Known rows, with every step that occurs:
lesuv-zadu-rila: [ 1.019 -1.469 -2.333  1.655 -1.212  0.448  4.326 -0.958  4.199 -1.328
 -1.894 -1.052  0.999 -0.243  4.307  0.745 -1.357 -2.542 -2.734 -0.962
 -0.380  2.640 -2.465]
rila-nakaz-rolu-pofof: [ 5.206 -1.147 -1.239  3.502  1.807 -1.633  0.640  2.427  1.715 -3.358
  2.528  0.530 -4.810  0.132  0.243  1.250 -1.505 -0.060  0.723 -3.628
  5.343  1.644 -3.140]
rolu-runub-lesuv-pofof-rila: [ 1.906 -1.297 -0.772  1.016 -0.827 -5.068  4.855 -1.556  0.299  1.204
  0.623  1.367 -1.735  1.154  3.915 -4.430  2.274  0.760 -0.680  2.245
  2.433  2.381 -0.870]
rolu-zadu-rila-runub: [-2.398 -3.972 -4.059  0.406  0.749  3.246  2.070 -1.573  1.274  0.016
  0.453  0.162  0.254 -0.360  1.502  1.920 -0.631 -2.994  4.464 -1.306
  0.971  2.569 -2.290]
rolu-pofof-lesuv-zadu-rila: [ 2.518 -0.738  0.884  2.968 -1.658 -4.119  5.720  0.491  5.439 -1.330
 -0.679  2.025 -0.785  0.053  5.181  1.898 -4.003 -1.555 -0.099 -1.181
 -1.694  2.428 -1.735]
zadu-rila: [ 1.628 -2.458 -1.384  1.591 -0.099  0.786  0.420 -1.768  2.349 -1.932
  1.940 -0.696  0.806 -0.821  3.833  0.541  0.585 -3.025  0.680 -1.889
  0.370  2.137 -3.613]
rolu-runub-lesuv-zadu-rila: [ 0.236 -1.457 -2.811  2.190  0.160 -3.025  4.046 -3.246  1.847 -0.328
 -0.486  0.434  1.064  1.044  6.090 -3.688  2.058 -0.420 -1.777  2.894
  1.832  1.790 -1.577]
rolu-zadu-rila-nakaz-lesuv-pofof: [-0.562 -4.189 -1.849  1.284 -2.615  2.666  6.196 -1.551  1.800 -2.221
  0.081 -0.260 -2.596  0.143  3.032 -0.421  1.099 -2.037  3.274 -1.714
  3.957  4.191 -4.001]
pofof-lesuv: [-1.879  0.998 -0.053  3.258  1.051  0.085  1.216  0.339  2.973  0.531
  1.475  1.823 -2.563 -0.056  1.282  1.590 -3.221 -0.281 -0.018 -1.701
 -2.969  1.882 -2.307]
runub-lesuv-pofof-rila-zadu: [ 3.511 -1.775  0.691 -1.154 -2.239 -2.144  8.348  1.218  0.610  2.881
  0.026  0.294 -3.379  0.488  4.260  1.272  1.732  0.756 -0.597  3.450
 -0.495  2.790 -2.312]
lesuv-zadu-rila-nakaz-rolu-pofof: [ 4.471 -2.223 -1.826  3.065 -0.514 -1.448  4.937  0.954  5.340 -4.303
 -1.415 -0.493 -1.928  0.193  4.277  0.922 -2.486 -1.965 -2.156 -2.065
  3.023  3.483 -3.721]
pofof-lesuv-zadu: [-2.142  1.356 -0.775  3.439  0.059 -0.037  4.519  0.824  4.945  0.461
 -1.546  1.386 -2.415  0.352  2.322  1.572 -4.604 -0.098 -2.649 -1.020
 -3.621  2.553 -1.741]
runub-lesuv-zadu-rila: [ 1.867 -1.431 -1.203  1.165 -0.957 -0.397  6.479 -1.798  2.792 -0.518
 -0.441 -0.650  0.818  0.318  4.956  1.009  2.255 -0.965 -2.217  4.162
 -0.332  2.296 -3.171]
nakaz-rolu: [ 2.050  0.564 -0.975  1.771  4.445 -0.222 -1.060  1.843  2.048 -1.188
  3.931  0.052 -2.573  0.232  0.881  1.127 -2.171 -0.844 -0.435 -3.171
 -0.014  1.325 -3.348]
zadu-rila-runub-lesuv-pofof: [ 1.933 -2.471 -1.126  1.432  0.219 -2.196  4.904 -0.757  1.193 -1.170
  0.379 -0.266 -0.626 -0.194  4.196  4.474  2.048 -1.292  0.934  1.374
  3.021  3.633 -3.713]
pofof-lesuv-zadu-rila-nakaz: [-0.756 -0.625 -1.270  4.350 -0.638  0.509  4.761  0.248  6.195 -2.660
 -2.080  0.943 -3.511  0.190  3.693  1.437 -4.323 -1.036 -1.917 -1.371
 -0.892  4.020 -4.132]
runub-lesuv: [ 1.408 -0.337 -0.683  0.983  0.209 -0.131  2.941 -1.384 -0.644  1.506
  2.492  0.129  0.090  0.002  1.643  1.066  3.682  0.343 -0.153  3.453
 -0.030  0.457 -1.793]
pofof-rila-nakaz-lesuv-zadu: [ 5.203 -2.382 -0.446  1.365 -0.584 -0.084  3.597  0.811  4.625 -0.572
 -0.007  0.154 -6.842 -0.106 -1.191 -0.045  1.721  0.382 -2.289 -2.537
  3.578  3.678 -5.254]
lesuv-zadu: [-0.008  0.314 -2.588  1.707 -0.848  0.423  3.971  0.016  2.396  1.155
 -1.885 -0.778  0.454 -0.167  1.577  0.793 -1.422 -0.897 -3.453 -0.902
 -0.778  1.323 -0.322]
pofof-rila-nakaz-rolu-runub-lesuv: [ 5.982 -2.570 -1.281  1.671  2.717 -1.792  0.710  1.020  3.728 -1.907
  2.541  1.020 -6.834  0.758 -0.381 -2.967  0.454  0.460 -0.089 -1.054
  3.940  3.344 -5.101]
nakaz-rila: [ 2.787 -0.788  0.039  0.677  1.762 -0.549 -1.043  1.366  0.244  2.908
  3.691 -0.278 -2.961 -0.518  2.807  0.920  0.108 -0.494 -0.656 -2.632
  0.108  1.391 -6.160]
pofof-rila: [ 4.153 -1.912 -0.408 -0.214  0.386 -0.213  0.134  0.384  2.965  1.344
  2.046  0.512 -2.928 -0.640 -1.220 -0.709 -0.142 -1.035 -0.171 -2.506
 -0.839  2.241 -2.717]
zadu-rila-nakaz-rolu: [ 3.645 -2.892 -1.963  3.252  1.794  0.870  0.001  0.086  3.350 -5.289
  2.429 -0.729 -3.340 -0.154  2.881  0.675 -0.791 -2.171  0.671 -3.193
  4.239  3.464 -6.033]
runub-lesuv-pofof-rila-nakaz-rolu: [ 5.605 -1.361  1.130  0.953 -0.505 -2.855  7.134  1.687  1.910 -0.917
  1.371  0.437 -5.447  0.707  1.604  0.188  1.429  1.131 -0.660  2.315
  2.883  4.049 -4.039]
zadu-rila-runub-lesuv: [ 1.741 -2.584 -1.989  1.593  1.710 -0.804  2.089 -1.382  1.391 -0.980
  1.459 -0.328 -0.249 -0.452  3.328  4.560  2.564 -1.571  1.296  1.323
  2.473  2.663 -4.300]
rila-runub-lesuv: [ 0.539 -0.413 -2.314  1.377  2.898 -1.162  2.050 -0.026 -1.062  2.163
  1.169  0.225 -1.277 -0.282 -0.285  5.602  2.992  0.800  0.561  2.130
  2.396  0.994 -1.561]
lesuv-pofof-rila-nakaz-rolu: [ 5.339 -1.407  0.545  1.331 -1.196 -2.485  5.258  3.247  2.818 -1.392
  0.139  0.299 -6.462  0.283  0.053 -0.325 -1.985  0.063 -1.006 -3.104
  3.676  4.662 -3.252]

Rows:
[ 3.053 -2.875 -0.081  2.948 -2.043 -0.492  4.570 -0.860  2.340 -3.910
  0.879 -0.828 -3.664 -0.318  4.053  1.316  2.644 -1.181  0.027 -2.470
  5.930  4.247 -5.960]
zadu-rila-nakaz-lesuv-pofof
[ 2.865 -3.152 -1.067  2.989 -0.504  0.893  1.751 -1.493  2.529 -3.827
  1.943 -0.786 -3.355 -0.403  3.070  1.284  3.201 -1.470  0.320 -2.514
  5.271  3.266 -6.565]
zadu-rila-nakaz-lesuv
[ 0.998 -2.490 -2.643  1.821  1.837 -0.270  0.093 -0.841  1.944 -1.363
  1.103 -0.492 -0.293 -0.816  2.359  4.270  0.408 -2.396  1.326 -2.080
  2.290  2.531 -3.616]
zadu-rila-runub
[ 2.582 -2.007 -1.843  2.198 -1.472  0.185  6.574 -1.542  2.567 -1.657
 -1.074 -0.864 -0.848  0.257  3.986  0.958  2.466 -0.474 -2.113  3.848
  2.092  2.707 -3.674]
runub-lesuv-zadu-rila-nakaz
[-1.670  0.046 -1.444  3.530  1.245 -0.670  4.524  0.566  6.060 -1.085
 -2.057  1.123 -2.594 -0.010  3.583  3.809 -4.501 -1.243 -1.738 -1.149
 -2.199  3.867 -3.618]
pofof-lesuv-zadu-rila-runub
[-0.020 -0.326 -1.427  1.795 -0.708 -4.681  4.666 -2.096 -1.103  0.994
  0.578  0.935 -0.053  1.028  4.708 -3.635  2.567  1.014 -0.711  2.486
  2.941  1.532  0.242]
rolu-runub-lesuv-pofof
[ 0.853 -1.795 -3.400  2.866  2.182  3.031  0.745  1.326  1.350 -2.535
  1.808  0.049 -4.987  0.281 -1.162 -0.242 -1.828 -0.543  1.982 -2.983
  4.187  2.208 -3.345]
rila-nakaz-rolu-zadu
[ 6.793 -1.551  0.410 -0.347  3.080 -3.222  1.514  3.968  4.130 -0.138
  3.273  1.230 -4.805  0.384  3.311  1.652 -3.552 -0.959  0.960 -3.226
 -0.969  1.579 -3.691]
nakaz-rolu-pofof-rila-zadu
[-1.166 -4.530 -3.862  1.508 -1.462  4.515  2.396 -1.857  1.592 -1.976
  0.432 -0.170 -0.884 -0.297  1.505 -1.246 -0.298 -2.856  4.107 -1.541
  2.411  2.871 -2.811]
rolu-zadu-rila-nakaz
[ 1.775 -1.471 -1.103 -0.760  1.584  0.946  0.322  2.909  0.068  4.926
  2.176 -0.454 -4.305 -0.203  5.997  2.531 -1.055 -0.227 -0.428 -2.429
 -1.509  0.766 -6.301]
nakaz-rila-zadu
[-0.374 -0.635 -2.509  1.946  1.246 -2.986  1.089 -2.779 -0.881  1.211
  1.932  0.792  0.498  0.816  3.506 -3.631  3.205  0.693 -0.145  2.341
  2.038  0.249 -0.427]
rolu-runub-lesuv
[ 1.747 -0.121  0.613  0.929 -2.181 -2.340  7.478 -0.208 -1.049  1.468
  0.764 -0.032 -0.596  0.286  3.159  1.198  2.792  0.815 -0.703  3.581
  1.149  2.174 -1.186]
runub-lesuv-pofof
[ 2.698 -1.757 -2.726  3.072  0.243  0.707  3.803  0.550  5.229 -4.032
 -1.476 -1.233 -2.312  0.207  3.498  0.725 -2.226 -1.890 -2.916 -2.025
  2.429  3.726 -4.340]
lesuv-zadu-rila-nakaz-rolu
[ 0.576 -2.366 -2.214  0.540  4.758  1.368  2.179  0.498  2.925 -2.025
  3.040  0.441 -2.527  0.554  2.547  2.160 -1.192 -2.016  3.477 -0.033
  0.593  3.088 -4.843]
nakaz-rolu-zadu-rila-runub-lesuv
[ 2.438 -0.605 -3.333  4.087  2.760 -1.361  2.298  0.650  2.128 -2.840
  0.523  0.201 -4.781  1.229  1.868 -2.061 -0.337  0.951 -1.967 -0.385
  5.591  2.451 -3.337]
rila-nakaz-rolu-runub-lesuv-zadu
[ 2.898 -2.982 -2.736  3.647  2.153 -0.577 -0.667 -0.662  3.283 -5.436
  2.128 -0.253 -3.257  0.272  3.793 -1.709 -0.653 -1.985  0.681 -3.116
  5.172  3.328 -5.527]
zadu-rila-nakaz-rolu-runub
[ 4.282 -2.088 -1.066 -0.297  2.354 -1.684  1.746  0.721  2.178  2.289
  1.565  0.891 -3.888 -0.262 -1.616  3.127  1.957  0.164  0.504  0.783
  1.057  2.679 -3.364]
pofof-rila-runub-lesuv
[ 0.095 -0.025 -0.898  4.546  1.339  0.128  4.291  1.390  7.292 -3.889
 -1.009  1.085 -4.910  0.455  3.853  1.566 -5.485 -1.054 -1.962 -1.969
 -1.024  4.465 -5.411]
pofof-lesuv-zadu-rila-nakaz-rolu
[ 0.286 -0.196 -3.006  1.556  2.126 -1.300  4.631  0.269  0.549  2.226
 -1.180 -0.193 -1.002  0.085  0.586  5.512  1.846  0.851 -1.572  2.783
  1.930  1.665 -1.385]
rila-runub-lesuv-zadu
[ 1.662  0.308 -1.645  2.087  5.094 -3.058 -0.127 -0.096  1.324 -1.246
  3.858  0.970 -2.391  1.414  3.449 -2.510  0.132  0.239 -0.367  0.330
  1.624  1.158 -3.056]
nakaz-rolu-runub-lesuv
[ 4.151 -2.626 -0.375  4.135  1.220 -1.573  1.568  0.924  5.053 -5.828
  2.297  0.878 -4.487 -0.024  4.055  1.225 -2.708 -1.975  1.513 -3.198
  3.054  3.837 -6.048]
zadu-rila-nakaz-rolu-pofof-lesuv
[ 1.709 -2.277 -3.040  2.897 -1.780  1.137  4.535 -0.590  4.159 -2.739
 -2.485 -1.292 -0.953 -0.195  3.281  0.509 -1.037 -1.934 -2.709 -1.323
  2.609  3.218 -3.213]
lesuv-zadu-rila-nakaz
[ 7.833 -2.862  1.396  1.243 -1.245 -4.105  3.146  1.134  3.053 -0.591
  2.113  1.422 -4.778 -0.412  0.181  0.548  1.772 -0.028  0.973 -2.761
  4.292  2.064 -3.434]
rolu-pofof-rila-nakaz-lesuv
[ 2.522 -3.300 -2.488  3.243 -0.899  1.491  0.670 -1.185  2.156 -3.819
  1.008 -0.839 -1.622 -0.675  2.395  0.424  0.884 -2.192  0.771 -2.514
  4.268  2.866 -4.422]
zadu-rila-nakaz
[ 1.264  0.478  2.007  1.262 -1.464 -2.482  6.295  0.452  0.386  0.965
  1.681 -0.034 -3.161  0.144  2.769  2.116  3.250  0.864 -1.435 -1.875
  2.660  2.550 -3.346]
nakaz-lesuv-pofof
[ 0.575 -1.599 -3.216  1.940  0.365 -0.299  4.103 -0.243  3.862 -0.838
 -2.416 -1.068  0.146 -0.371  3.270  3.617 -1.309 -2.084 -2.358 -1.104
  1.088  2.894 -2.547]
lesuv-zadu-rila-runub
[ 1.923 -1.952 -3.465  3.437  0.766 -0.801  3.376 -0.369  5.042 -4.108
 -1.785 -0.678 -2.145  0.644  4.588 -1.756 -2.195 -1.791 -2.851 -1.889
  3.496  3.675 -3.844]
lesuv-zadu-rila-nakaz-rolu-runub
[ 2.455 -1.761 -1.462  2.063 -1.083 -4.641  4.864 -1.287  0.233  0.079
  0.001  1.049 -3.294  1.045  3.089 -4.498  2.573  1.363 -0.601  1.805
  4.883  2.813 -1.327]
rolu-runub-lesuv-pofof-rila-nakaz
[ 0.774 -0.259 -1.472  1.404  0.887 -2.943  5.668  0.813 -1.323  2.032
 -0.104  0.242 -1.781  0.017  1.020  5.685  2.312  1.243  0.005  2.297
  3.292  2.269 -1.015]
rila-runub-lesuv-pofof
[ 0.768  0.578 -0.010  1.457  0.192 -0.451  5.010 -0.351  2.781  1.046
  0.229 -0.605 -2.173  0.124  2.367  2.112  2.669  0.364 -3.560 -1.409
  1.076  1.720 -3.623]
nakaz-lesuv-zadu
[ 5.423 -2.583 -0.021  1.194  0.092  0.027  1.500  0.679  3.207 -0.501
  1.951  0.396 -7.000 -0.232 -1.733 -0.077  2.584  0.354 -0.567 -3.208
  4.088  3.293 -5.547]
pofof-rila-nakaz-lesuv
[ 3.224 -0.611  1.930  0.267  0.055 -3.597  6.245  1.436  1.903  1.391
  1.023  0.433 -5.776  0.127  0.897  3.404  3.021  1.027 -1.121 -2.319
  3.454  3.941 -4.490]
nakaz-lesuv-pofof-rila-runub
[-1.306  0.092 -0.640  3.349 -0.223  0.009  4.800  0.064  6.512 -1.432
 -1.451  1.009 -1.816  0.162  4.435  1.489 -4.470 -1.556 -2.159 -1.093
 -3.462  3.579 -3.448]
pofof-lesuv-zadu-rila
[ 3.120 -1.437  0.251  4.001 -2.033 -3.637  5.790  0.872  5.370 -2.397
 -1.286  1.867 -2.421 -0.058  4.356  1.672 -3.727 -1.160 -0.215 -1.536
  0.748  2.871 -2.248]
rolu-pofof-lesuv-zadu-rila-nakaz
[ 1.050 -0.884 -0.656  1.626  1.072 -0.988  5.177 -0.501  3.906 -0.488
 -0.254 -0.677 -2.499  0.077  3.707  4.233  2.649 -0.598 -2.601 -1.549
  2.439  3.170 -5.500]
nakaz-lesuv-zadu-rila-runub
[ 3.963 -0.093  1.248  2.923  2.690 -3.929  3.698  2.535  6.726 -3.572
  1.851  1.755 -3.262  0.585  5.061  1.986 -5.612 -1.745 -0.411 -2.532
 -1.410  3.155 -4.302]
nakaz-rolu-pofof-lesuv-zadu-rila
[ 3.722 -0.337 -0.741  4.634  1.546 -2.139  3.435  3.062  4.424 -3.672
  0.354  1.239 -5.888  0.460  1.307  1.478 -4.176  0.238 -0.887 -3.151
  3.417  2.814 -3.498]
rila-nakaz-rolu-pofof-lesuv-zadu
[ 1.694 -0.781 -1.555  3.364 -0.621  0.789  4.240  0.261  2.115 -1.120
 -0.574 -0.767 -4.801  0.112  0.367  1.596  2.603  1.046 -2.795 -2.101
  5.670  2.221 -4.103]
rila-nakaz-lesuv-zadu
[ 3.473  0.740  1.565  2.861  3.523 -3.850  1.443  2.892  4.256 -1.920
  3.758  2.295 -3.889  0.390  2.773  2.048 -4.589 -0.634  0.948 -3.106
 -1.095  1.875 -3.270]
nakaz-rolu-pofof-lesuv
[ 4.166 -1.806 -1.477 -0.257  1.719 -1.821  3.900  1.037  3.466  2.197
 -0.379  0.502 -3.710 -0.094 -1.036  3.120  1.156  0.221 -1.217  1.217
  0.646  2.976 -3.103]
pofof-rila-runub-lesuv-zadu
[ 2.924 -1.067  1.973 -0.762 -1.454 -2.145  7.232  1.806  2.102  2.321
  0.785  0.259 -5.956  0.378  3.921  2.204  2.254  0.786 -1.476 -2.161
  1.099  3.346 -4.615]
nakaz-lesuv-pofof-rila-zadu
[ 4.575 -1.919  0.096  1.314 -3.369 -1.936  5.955  1.955  1.808 -0.287
 -0.744  0.207 -5.074 -0.167 -0.048 -0.462 -0.755  0.092 -0.765 -2.514
  3.751  4.179 -1.971]
lesuv-pofof-rila-nakaz
